Each row comes from the steps of one path. Every step used is in the known rows, and no mark comes twice. Write the path behind each row, first mark first.
Known rows:
taku > tuso > deka > zegutep: | -0.32 |  3.35 | -7.84 | -1.24 | -1.14 | -0.24 |  1.75 | -3.48 | -1.21 | -1.10 |  0.27 | -3.04 | -0.15 | -2.01 | -4.13 |  3.41 | -1.13 | -2.88 |  0.46 |
zegutep > zofava > tuso > deka > povuv > taku: |  0.88 |  1.68 | -2.38 | -0.80 | -2.11 | -2.15 |  2.66 | -1.57 |  1.52 |  1.82 | -0.71 | -1.17 | -0.52 | -3.13 | -0.94 |  0.97 | -1.14 | -3.23 | -1.03 |
tuso > deka > povuv: | -1.60 |  3.39 | -4.26 | -1.86 | -3.36 | -0.32 |  2.60 | -2.58 |  2.70 |  0.02 |  0.57 | -2.44 | -2.02 | -2.61 | -2.14 |  3.16 | -2.36 | -3.30 |  0.08 |
tuso > deka > zegutep > zofava: | -3.77 |  2.55 | -5.47 | -0.40 |  0.09 | -0.24 |  1.74 | -1.80 | -3.27 | -1.59 |  0.10 | -1.58 | -1.97 | -2.94 | -4.32 |  2.94 | -2.60 | -3.20 | -0.12 |
taku > tuso > deka > zegutep > zofava: | -0.87 |  2.03 | -6.74 | -0.50 | -0.62 | -0.21 |  1.78 | -2.80 | -5.24 | -2.03 |  0.13 | -2.01 | -0.57 | -2.68 | -4.58 |  2.68 | -0.53 | -2.98 |  0.11 |
tuso > deka: | -1.19 |  3.58 | -1.33 | -1.92 | -1.60 | -1.79 |  2.80 | -2.81 | -1.41 |  1.12 |  0.25 | -0.67 | -1.66 | -2.43 | -3.84 |  2.75 | -1.86 | -3.01 |  0.30 |
zofava > povuv > taku > zegutep: |  1.85 |  4.41 |  2.22 | -1.50 |  0.37 | -3.71 |  3.04 |  0.91 | -0.45 |  3.22 | -1.11 | -3.98 | -0.36 | -2.94 | -1.60 |  0.55 |  1.81 | -2.08 | -0.83 |
taku > zegutep > zofava > tuso > deka: |  1.09 |  3.30 | -0.29 | -1.34 | -0.34 | -1.35 |  3.20 | -1.81 | -2.41 |  0.34 | -1.01 | -1.26 | -1.62 | -2.97 | -3.82 | -0.44 |  0.68 | -2.72 |  0.65 |
numeka > povuv > taku > zegutep > zofava > tuso > deka: |  2.49 |  3.53 | -0.45 | -0.45 |  1.19 | -4.29 |  3.23 | -0.24 | -1.57 |  2.54 | -0.77 | -0.14 | -0.36 | -3.04 | -2.94 |  0.82 | -0.52 | -3.06 | -0.34 |
povuv > taku > tuso > deka: |  4.12 |  2.08 | -1.09 | -1.67 | -2.81 | -3.16 |  2.97 | -3.95 | -3.43 |  2.07 | -0.05 | -0.56 |  1.17 | -2.35 | -3.36 |  2.84 |  0.83 | -2.64 | -0.12 |
deka > povuv > zofava > tuso: | -2.42 |  2.73 | -5.32 | -0.34 |  1.09 | -0.71 |  1.40 | -0.76 |  5.29 |  1.35 | -0.84 | -2.67 | -0.87 | -3.17 | -0.18 | -0.86 |  1.34 | -2.70 |  0.50 |
deka > zegutep: | -4.26 |  4.28 | -6.22 | -0.71 |  0.82 | -0.46 |  0.85 | -1.35 |  2.22 | -0.14 |  0.21 | -3.25 | -1.49 | -2.36 | -1.79 |  3.34 | -1.47 | -2.81 | -0.85 |
deka > zegutep > zofava: | -4.40 |  2.80 | -4.97 |  0.00 |  1.09 | -0.45 |  0.94 | -0.85 | -2.21 | -1.22 |  0.15 | -2.23 | -1.72 | -2.86 | -2.49 |  2.84 | -1.01 | -2.86 | -1.05 |
numeka > zegutep: | -2.08 |  4.75 | -1.91 |  0.29 | -1.48 | -4.40 |  1.53 | -0.99 | -0.65 |  3.55 |  0.26 | -1.14 | -0.76 | -3.03 | -1.87 |  3.55 | -4.45 | -2.68 |  0.04 |
taku > tuso: |  1.70 |  3.16 | -2.26 | -1.59 | -1.54 | -1.68 |  1.82 | -3.18 | -2.59 |  0.96 |  0.18 | -1.92 |  0.49 | -2.10 | -1.89 |  1.92 |  3.15 | -2.22 | -0.52 |
tuso > deka > zegutep > zofava > povuv > taku: | -2.31 |  2.31 | -4.03 | -0.18 |  0.99 | -2.48 |  2.33 |  0.88 | -3.71 |  1.42 | -1.01 | -2.74 | -0.77 | -2.96 | -3.61 |  0.70 | -2.77 | -3.23 | -0.82 |
zegutep > zofava: | -2.43 |  2.53 | -0.28 | -0.68 |  0.04 | -1.71 |  1.74 | -1.14 | -4.07 |  0.59 |  0.10 | -0.58 | -1.65 | -3.03 | -2.27 |  1.68 |  0.72 | -2.66 | -0.99 |
numeka > tuso > deka > povuv > taku > zegutep: |  2.50 |  4.40 | -1.82 | -1.23 | -1.60 | -3.07 |  2.76 | -2.18 |  2.03 |  2.18 | -0.59 | -2.15 |  0.40 | -3.36 | -2.38 |  4.80 |  0.15 | -2.67 | -1.09 |

Write each row's path:
|  2.23 |  3.01 |  1.78 | -0.50 |  0.85 | -2.96 |  2.36 | -0.54 | -0.84 |  2.03 | -1.44 | -1.60 | -0.35 | -3.22 | -0.65 | -0.67 |  2.90 | -2.15 | -1.18 |	povuv > taku > zegutep > zofava > tuso
|  1.54 |  2.75 | -5.47 | -2.11 | -4.32 | -0.26 |  2.77 | -3.66 |  0.54 | -0.41 |  0.56 | -2.95 | -0.55 | -2.34 | -2.47 |  2.83 |  0.15 | -2.99 |  0.35 |	taku > tuso > deka > povuv
|  0.11 |  2.73 | -1.65 | -1.12 | -2.33 | -2.55 |  1.97 | -1.46 |  3.95 |  2.45 |  0.19 | -2.24 | -0.35 | -2.92 |  0.69 |  3.31 | -0.36 | -2.76 | -1.84 |	deka > povuv > taku
|  2.70 |  1.48 | -1.55 | -1.20 | -1.46 | -3.00 |  3.31 | -1.53 | -7.66 |  1.73 | -0.87 | -1.37 |  0.72 | -2.69 | -4.47 |  0.24 |  0.39 | -2.83 | -0.06 |	zegutep > zofava > povuv > taku > tuso > deka
|  3.64 |  2.09 | -3.20 | -1.24 | -3.16 | -2.32 |  2.08 | -2.92 |  0.81 |  1.63 |  0.17 | -2.51 |  1.46 | -2.51 |  0.11 |  2.83 |  2.49 | -2.37 | -1.51 |	deka > povuv > taku > tuso
|  1.77 |  3.40 |  1.92 | -0.01 |  1.48 | -4.94 |  2.50 |  0.37 | -2.87 |  2.17 |  0.07 | -0.89 | -0.18 | -3.45 | -1.92 |  3.25 |  1.48 | -2.55 | -1.62 |	numeka > povuv > taku > zegutep > zofava
|  1.94 |  2.56 |  3.45 | -0.62 | -0.32 | -3.41 |  2.54 | -0.88 | -3.51 |  1.32 | -0.41 | -1.31 | -0.42 | -3.57 | -1.91 |  2.56 |  2.64 | -2.16 | -1.29 |	povuv > taku > zegutep > zofava
| -3.30 |  3.91 | -6.67 | -1.16 | -0.39 | -0.32 |  1.64 | -2.27 |  1.02 | -0.60 |  0.25 | -2.61 | -1.66 | -2.30 | -3.87 |  3.66 | -3.19 | -3.15 |  0.17 |	tuso > deka > zegutep
| -1.42 |  2.61 | -4.61 | -1.14 | -2.00 |  0.05 |  2.56 | -1.75 |  1.53 | -0.29 | -0.39 | -2.00 | -2.08 | -2.93 | -1.90 |  0.21 | -1.41 | -3.35 | -0.01 |	zegutep > zofava > tuso > deka > povuv
| -4.92 |  3.11 | -5.97 | -0.45 |  1.52 | -0.47 |  2.20 |  1.09 | -4.45 | -0.56 | -0.79 | -3.75 | -2.34 | -2.72 | -4.73 | -0.04 | -3.02 | -3.33 |  0.14 |	tuso > deka > zegutep > zofava > povuv
| -1.26 |  2.30 |  0.64 | -0.38 |  1.02 | -3.63 |  2.42 |  1.41 | -4.26 |  3.13 | -1.05 | -1.96 | -0.48 | -3.08 | -1.80 | -0.17 | -0.27 | -2.74 | -1.57 |	zegutep > zofava > povuv > taku
|  3.35 |  3.53 |  0.30 | -1.84 | -3.20 | -2.51 |  3.31 | -2.06 |  3.05 |  1.36 |  0.00 | -3.21 | -0.62 | -3.25 | -1.69 |  3.75 |  0.37 | -2.50 | -0.38 |	tuso > deka > povuv > taku > zegutep
| -3.57 |  3.18 | -5.70 |  0.11 |  2.19 | -0.13 |  0.88 | -0.49 |  0.34 | -0.22 | -0.95 | -2.41 | -1.45 | -2.61 | -1.26 | -0.45 | -0.12 | -2.86 | -0.97 |	deka > zegutep > zofava > tuso
|  1.87 |  2.39 |  1.05 | -0.66 | -1.71 | -2.41 |  2.44 | -0.76 | -0.49 |  0.51 | -0.14 | -2.60 | -0.82 | -3.73 | -0.87 |  2.88 |  2.01 | -2.33 | -1.45 |	deka > povuv > taku > zegutep > zofava
|  0.17 |  3.29 |  1.95 | -0.95 | -0.16 | -1.89 |  2.48 | -0.99 | -3.80 | -0.12 | -0.13 | -2.01 | -1.67 | -3.39 | -2.74 |  1.92 |  2.40 | -2.19 | -0.54 |	taku > zegutep > zofava
|  3.83 |  3.64 | -0.47 | -1.70 | -2.37 | -2.25 |  3.19 | -1.64 |  4.60 |  1.97 | -0.79 | -3.28 | -0.45 | -3.09 | -0.78 |  1.48 |  0.90 | -2.56 | -0.35 |	zofava > tuso > deka > povuv > taku > zegutep
|  0.81 |  2.45 | -2.14 | -1.49 | -3.39 | -2.42 |  2.73 | -2.27 |  2.93 |  2.05 |  0.26 | -1.65 | -0.65 | -2.89 | -1.23 |  3.64 | -2.03 | -3.09 | -1.03 |	tuso > deka > povuv > taku
|  2.55 |  2.14 |  0.51 | -1.10 | -2.62 | -2.36 |  3.25 | -1.53 | -1.58 |  0.08 | -0.15 | -1.96 | -0.95 | -3.74 | -2.61 |  3.27 |  0.50 | -2.66 | -0.58 |	tuso > deka > povuv > taku > zegutep > zofava
|  2.01 |  2.83 | -0.41 | -0.54 | -0.56 | -1.88 |  2.39 | -0.35 |  2.06 |  1.17 | -1.17 | -2.86 | -0.62 | -3.38 |  0.32 | -0.17 |  2.48 | -2.45 | -1.22 |	deka > povuv > taku > zegutep > zofava > tuso
| -1.08 |  3.66 | -5.26 | -1.72 | -2.46 | -0.01 |  2.55 | -2.05 |  4.58 |  0.61 | -0.27 | -2.65 | -1.90 | -2.44 | -1.27 |  0.54 | -1.60 | -3.22 |  0.13 |	zofava > tuso > deka > povuv
|  2.61 |  4.83 |  1.55 | -0.78 |  1.17 | -5.33 |  2.61 |  0.09 |  1.49 |  3.58 |  0.21 | -1.68 |  0.27 | -2.97 | -0.99 |  3.82 |  1.14 | -2.46 | -1.42 |	numeka > povuv > taku > zegutep
|  1.23 |  2.75 | -3.06 | -1.33 | -2.53 | -2.16 |  2.62 | -1.95 |  4.65 |  2.47 | -0.62 | -1.79 | -0.37 | -2.70 | -0.38 |  1.37 | -1.45 | -3.12 | -0.88 |	zofava > tuso > deka > povuv > taku
|  0.83 |  1.94 | -5.04 | -0.19 |  0.72 | -2.28 |  1.77 | -0.14 | -5.02 |  0.99 | -0.93 | -3.82 |  1.17 | -2.53 | -2.27 |  0.36 |  1.47 | -2.51 | -1.25 |	deka > zegutep > zofava > povuv > taku > tuso
|  0.49 |  1.48 | -6.12 | -0.97 | -1.85 | -0.82 |  2.30 | -3.07 |  0.23 | -0.28 |  0.26 | -2.18 |  0.03 | -3.25 | -3.36 |  2.24 |  1.13 | -2.75 |  1.68 |	taku > tuso > deka > povuv > zofava
|  0.79 |  3.26 | -2.87 | -1.49 | -2.19 | -0.06 |  3.03 | -1.53 |  1.84 | -0.81 | -0.56 | -2.99 | -2.09 | -3.13 | -2.18 |  0.38 |  0.18 | -3.02 |  0.36 |	taku > zegutep > zofava > tuso > deka > povuv
|  1.49 |  3.04 | -1.43 | -0.41 | -0.94 | -2.90 |  2.69 | -1.62 | -2.59 |  0.95 | -0.78 | -1.11 |  0.14 | -3.86 | -3.27 |  4.12 |  0.15 | -2.81 | -1.25 |	numeka > tuso > deka > povuv > taku > zegutep > zofava
